Every row comes from one small tree of marks. The marks that hang from a mark follow it in brackets, in alphabetical order. Every link used is in the known rows. Which tree was each row made from?
Known rows:
W[B L P]: [  4  19   9  15   3   2   1  -1 -13   9   9   7  -1   2  -4   9  -9  -7
   6 -17 -10  -8   3  -3  -1  -7  10  -8]
Z[C[S[V[U] W]]]: [  1 -14 -16 -13  10   5  -6  10  16   2   5   9   3  -7   7  28  -8  17
 -17  13  -4  -7   5 -11  10  29 -16   6]
W[P]: [  9  10   3   3  -6   4   0   2  -1   6   0   8 -19  -5  -6  -3   0  -5
  -5  -7  -4  -7  -2   4   1   3   2 -11]
B[W[L P]]: [ -2  11  16  16   0  -6   2   8   2   2  -3   3 -15   1  -5  37 -10  -7
   3 -13 -10 -13  -8   8   1  -9   4  -2]
S[V]: [ -1   0  -8  -8   4   2  -3   0  20   3  -1  -6  -5  -3  -5 -10   8  -9
 -10   0   5  -1  -4  -6  -4  12 -11 -13]
L[W[B]]: [  8  -1  -1  -8   1   0   1  -7  -2   5  10  -4   8   5  -5 -32  -4  -4
   5  10   7   8   9  -6   4  -6  -4  -4]
C[S[V[U] W] Z]: [ -2 -16 -11  -6  18  -1  -6   6  15   7  -5  10 -16  -6 -10  22   6  -4
 -21   2  -1  11 -12  -2  17  26 -14  -3]
F[L[W[B P]] N]: [ -9   6  17   0  -8   0   5  -3 -10 -10   2  -3   9  17  20 -20   1  -4
  16 -10  -6   6 -30   1  -9 -21  15  16]
B[W[P]]: [  7   4   8  -1  -4  -2   2   8  13  -1  -6   7 -22   2  -9  22  -5  -7
  -1  -3  -3  -7  -8   4   4  -6  -3  -7]
S[C]: [ -1   5 -12  -9 -12   7   0  -3   0  -1   9  -7 -15 -11  -5  -1  -1   7
 -15  -2   7   4  29  -1   4   5 -11  -8]
B[W[L[F[N]] P]]: [ -9   5  18  15   0 -10   5   6  -3 -11 -10  -5   7  11  11  20  -2  -1
  19 -15  -5 -10 -16  16  -7 -24  10  10]
C[S]: [  8   5  -4   0   0   5  -3  -2  -1  -5   3   7 -13  -9  -5   1   3 -14
 -11   8  -2   3  15  -4   6   7  -3  -5]
N[F]: [ 13   2  -5  -8  -9   6  -2  -3  -1   2 -11   0 -21  -2 -13 -16  15  -9
  -1   3   8   2  17   2   1   7  -4 -11]
N[F[L[W[B]]]]: [  7  -3   3 -11  -7   1   2  -6  -9  -5  -3  -6   5  16   1 -31  13  -5
  16   4   7   8   3  -4  -7 -13   5   7]
U[V]: [  8   4  -1   4 -15   9  -5  -2   2   1  15  -8  -5  -7  -5 -23  -3 -12
  -4   6   3  -4  11  -3  -1  24  -6  -9]
A[L[F W[B]]]: [ 13  -6  -7  -8  -6 -10   0 -11  -6  -6  -4 -11  27  10   1 -40 -10  12
  21  28  16   4  32 -15  -5 -12  -5   6]
Z[C]: [  6   6  -6  -4 -15   6  -4  -4   6   8  20  -3  -4  -7   0  15 -18   6
  -8  11   3  -3  20   0   2   5  -7  -4]
L[F[N] W]: [ -6  -7   3  -5  -4  -6   3  -6   0 -12   0 -18  19   7  10 -47   5   2
  13   8  10   8  -4  14  -7 -14   2  10]
C[S[W[L P]] Z]: [ -4   4   6  25  15   0   1   5 -11  11  -7  21 -15 -12 -17  53   3 -11
 -12 -13 -17   0 -12   3  12   9  10  -1]
Z[C[S[V]]]: [ -2  -6 -11 -10   7   4  -5   4  18   0  11   3   7  -7   9  24  -7   1
 -10  12  -2  -7   4 -13  -1  13  -9  -1]
A[L[W]]: [  5   0  -2  -1 -16  -6  -3  -9   6  -3  -4 -13  -5  -1  -4 -29 -13   4
   3  28   9   1  21  -9  -2   4  -6   3]
A[L[F[N] W[B]]]: [  2  -6  -1  -5  -7  -8   1 -13  -7 -12  -9 -16  29  15  10 -46  -6   8
  24  23  15   8  20 -12  -6 -16   0  14]
L[F[N] W[B P]]: [  0  -4   9  -6   6  -4   5  -2 -12  -5  -3  -4  25  14  14 -42   6   6
  24  -2   2   1 -16   3  -6 -23  11   7]
S[C[Z] V W]: [-13 -14 -20 -10  13   3   0   3  16  12 -11   0  -5 -11 -18  29  12   6
 -26  -4   8  12   2  -5  11  17 -19 -12]
A[L[F[N] W]]: [ -3  -6   2  -1 -15  -9   0 -10  -2 -16 -11 -20  18   8  13 -42  -2   9
  18  25  14   5  12  -1  -8 -11  -1  14]
Z[C[S[V[U]]]]: [  1  -8  -8 -14   0   2  -9   7  16   0  22  -1  -2  -3  18  18 -17  12
 -10   9  -4  -7   0  -7   6  17 -13   4]
F[N]: [ -3   8   3   2 -11   6  -1  -7   3  -4   2  -6 -14   0   3 -16   4 -12
  -6  -1   4   9   4   6   0   1   1  -1]
Z[C[S]]: [  6   2  -6  -2  -7   7  -5  -1   2   1  19   6  -3  -9   4  28 -17   2
  -9  15  -2  -2  21  -7   5   5  -4   3]

Write each row's tree:
[ -4  -4  -9   0   2   6   3   5  -4  15  -7  11 -20 -14 -20  37   1  10
 -19 -12   1   7   3   3  12   9  -5 -10] : S[C[Z] W[P]]
[  8  11   5  11   6  -4   2  -1 -17   4   6   5  19   6   2  -1  -2   2
  18 -16  -4 -10   7   2  -9 -16  10  -5] : W[B L[F] P]
[ -9  10   6  13  -6  -4   1  -7 -11  -9   2 -13  13   4  12  -8   4  -5
   9 -10   2   1   7  12 -10 -12   7   6] : W[L[F[N]]]
[ 12  -5   3  -8   8  -5   5   0 -10   1   0   0  21   9   3 -39  -1   8
  22   3   3  -3  -6   0  -5 -18   6  -1] : L[F W[B P]]
[ -4  -8  -6  -3  13   0  -5   0  16   6   2   4  -9  -7  -8  18   5 -19
 -14   3   0  10 -15  -3   7   9  -6 -11] : C[S[V] Z]
[  0   0 -11  -5   1   8   5   8  -3   4 -12  12 -12 -14 -13  14   9  15
 -17  -9  -1  -4  12  -3   7  14  -7  -7] : S[C W[P]]
[  3  -7  -9   7  10   4  -2  -2   0   7  -7  18 -17 -12 -24  33   7 -13
 -20   8   0  15   9  -2  16  16  -4  -6] : C[S[W] Z]
[  3  10   6  14   1  -5   2   0 -12  -2   3   0   6  -1   3   3  -1   3
  11 -14  -5 -15  -1  10 -11  -9  11  -3] : W[L[F] P]
[ 11  -7  -5 -10   5  -5   3  -7  -6  -1   6  -9  26   8   0 -43  -1   4
  16  11  12   6  15  -2  -3 -14  -2  -2] : L[F W[B]]
[  9  -1  11  -8  -4   0   4   1 -12  -4  -9   2   1  16   4 -23  12   0
  21  -6  -2  -1 -17  -1  -8 -16  13   6] : N[F[L[W[B P]]]]
[-14   3  12   1 -16  -2   3  -8   1 -17   6 -16   0  10  16 -20   4  -7
   4   1   2  11 -18  10  -9 -11   8  19] : F[L[W] N]
[ -2   0  -6   1  19  -1  -3   4   5  11  -1   3   8   5  -4   2   1   5
  -7  -9  -1  -3   5  -8   5  17 -10  -2] : S[V[U] W[B L]]
[-13  -8 -13 -12   2   1  -3   0  16  11   5 -10  -9  -8  -8  20   2   2
 -19  -8  10  11  -2  -1   7   7 -16 -14] : S[C[Z] V]
[ -3  13  11  14   3  -2   4  -2 -20  -3   0   0  20  11  14  -4   1  -2
  21 -21  -4  -4  -5   5  -9 -23  15   5] : W[B L[F[N]] P]
[  6  -2  -7   2   5   8   0  10  -2   4  -3  24  -2 -12  -5  42  -6   9
 -11   8 -12 -11   6  -9   7  15   1   3] : Z[C[S[W[P]]]]
[-13 -12 -13  -7  14   3   2  10  13  14 -15   8  -9 -11 -16  34   9  11
 -20 -14   1   3 -18  -2   9  15 -11 -13] : S[C[Z] V W[P]]
[  4  -3  11  -5  -9  -1   4   3  -5  -8 -11  -3 -10   9   5 -19  12   1
  15  -4  -2  -4 -21   6 -11  -9  11   7] : N[F[L[W[P]]]]
[-12  -7  -5  13  24  -4  -3   3   8   9 -11   9   0 -10 -16  48  12 -13
 -17  -4  -7   5 -13  -7   6  16  -3  -5] : C[S[V W[L]] Z]
[-13   5  19   4 -14  -2   5  -1  -1 -14  -1  -7  -2  10  19 -18   1  -1
   9  -7  -7   2 -37  10 -12 -14  15  18] : F[L[W[P]] N]
[ -1   5   1  19   8   4   0   9 -11   7   2  21   3 -12  -2  59 -10  10
  -7  -1 -18 -16   5  -5   4  10   9   6] : Z[C[S[W[L P]]]]
[ -7  11  13  16  -3  -3   3   0 -14  -8  -2  -5   8   4  14  -5   1   0
  14 -19  -6  -8 -12  15 -11 -15  16   5] : W[L[F[N]] P]
[ -2   4  13   2 -10  -3   4   0  -1  -7   4  -3  -3   5   8 -11   0   0
   6  -5  -6  -3 -25   6  -9  -7  10   8] : F[L[W[P]]]
[  3  -5  -5 -12   8   1  -7   5  13  -6   7   1 -13  -3  11  -9   0  -4
 -12   3  -2  -2  -6  -3   7  18 -11  -2] : C[S[V[U]]]
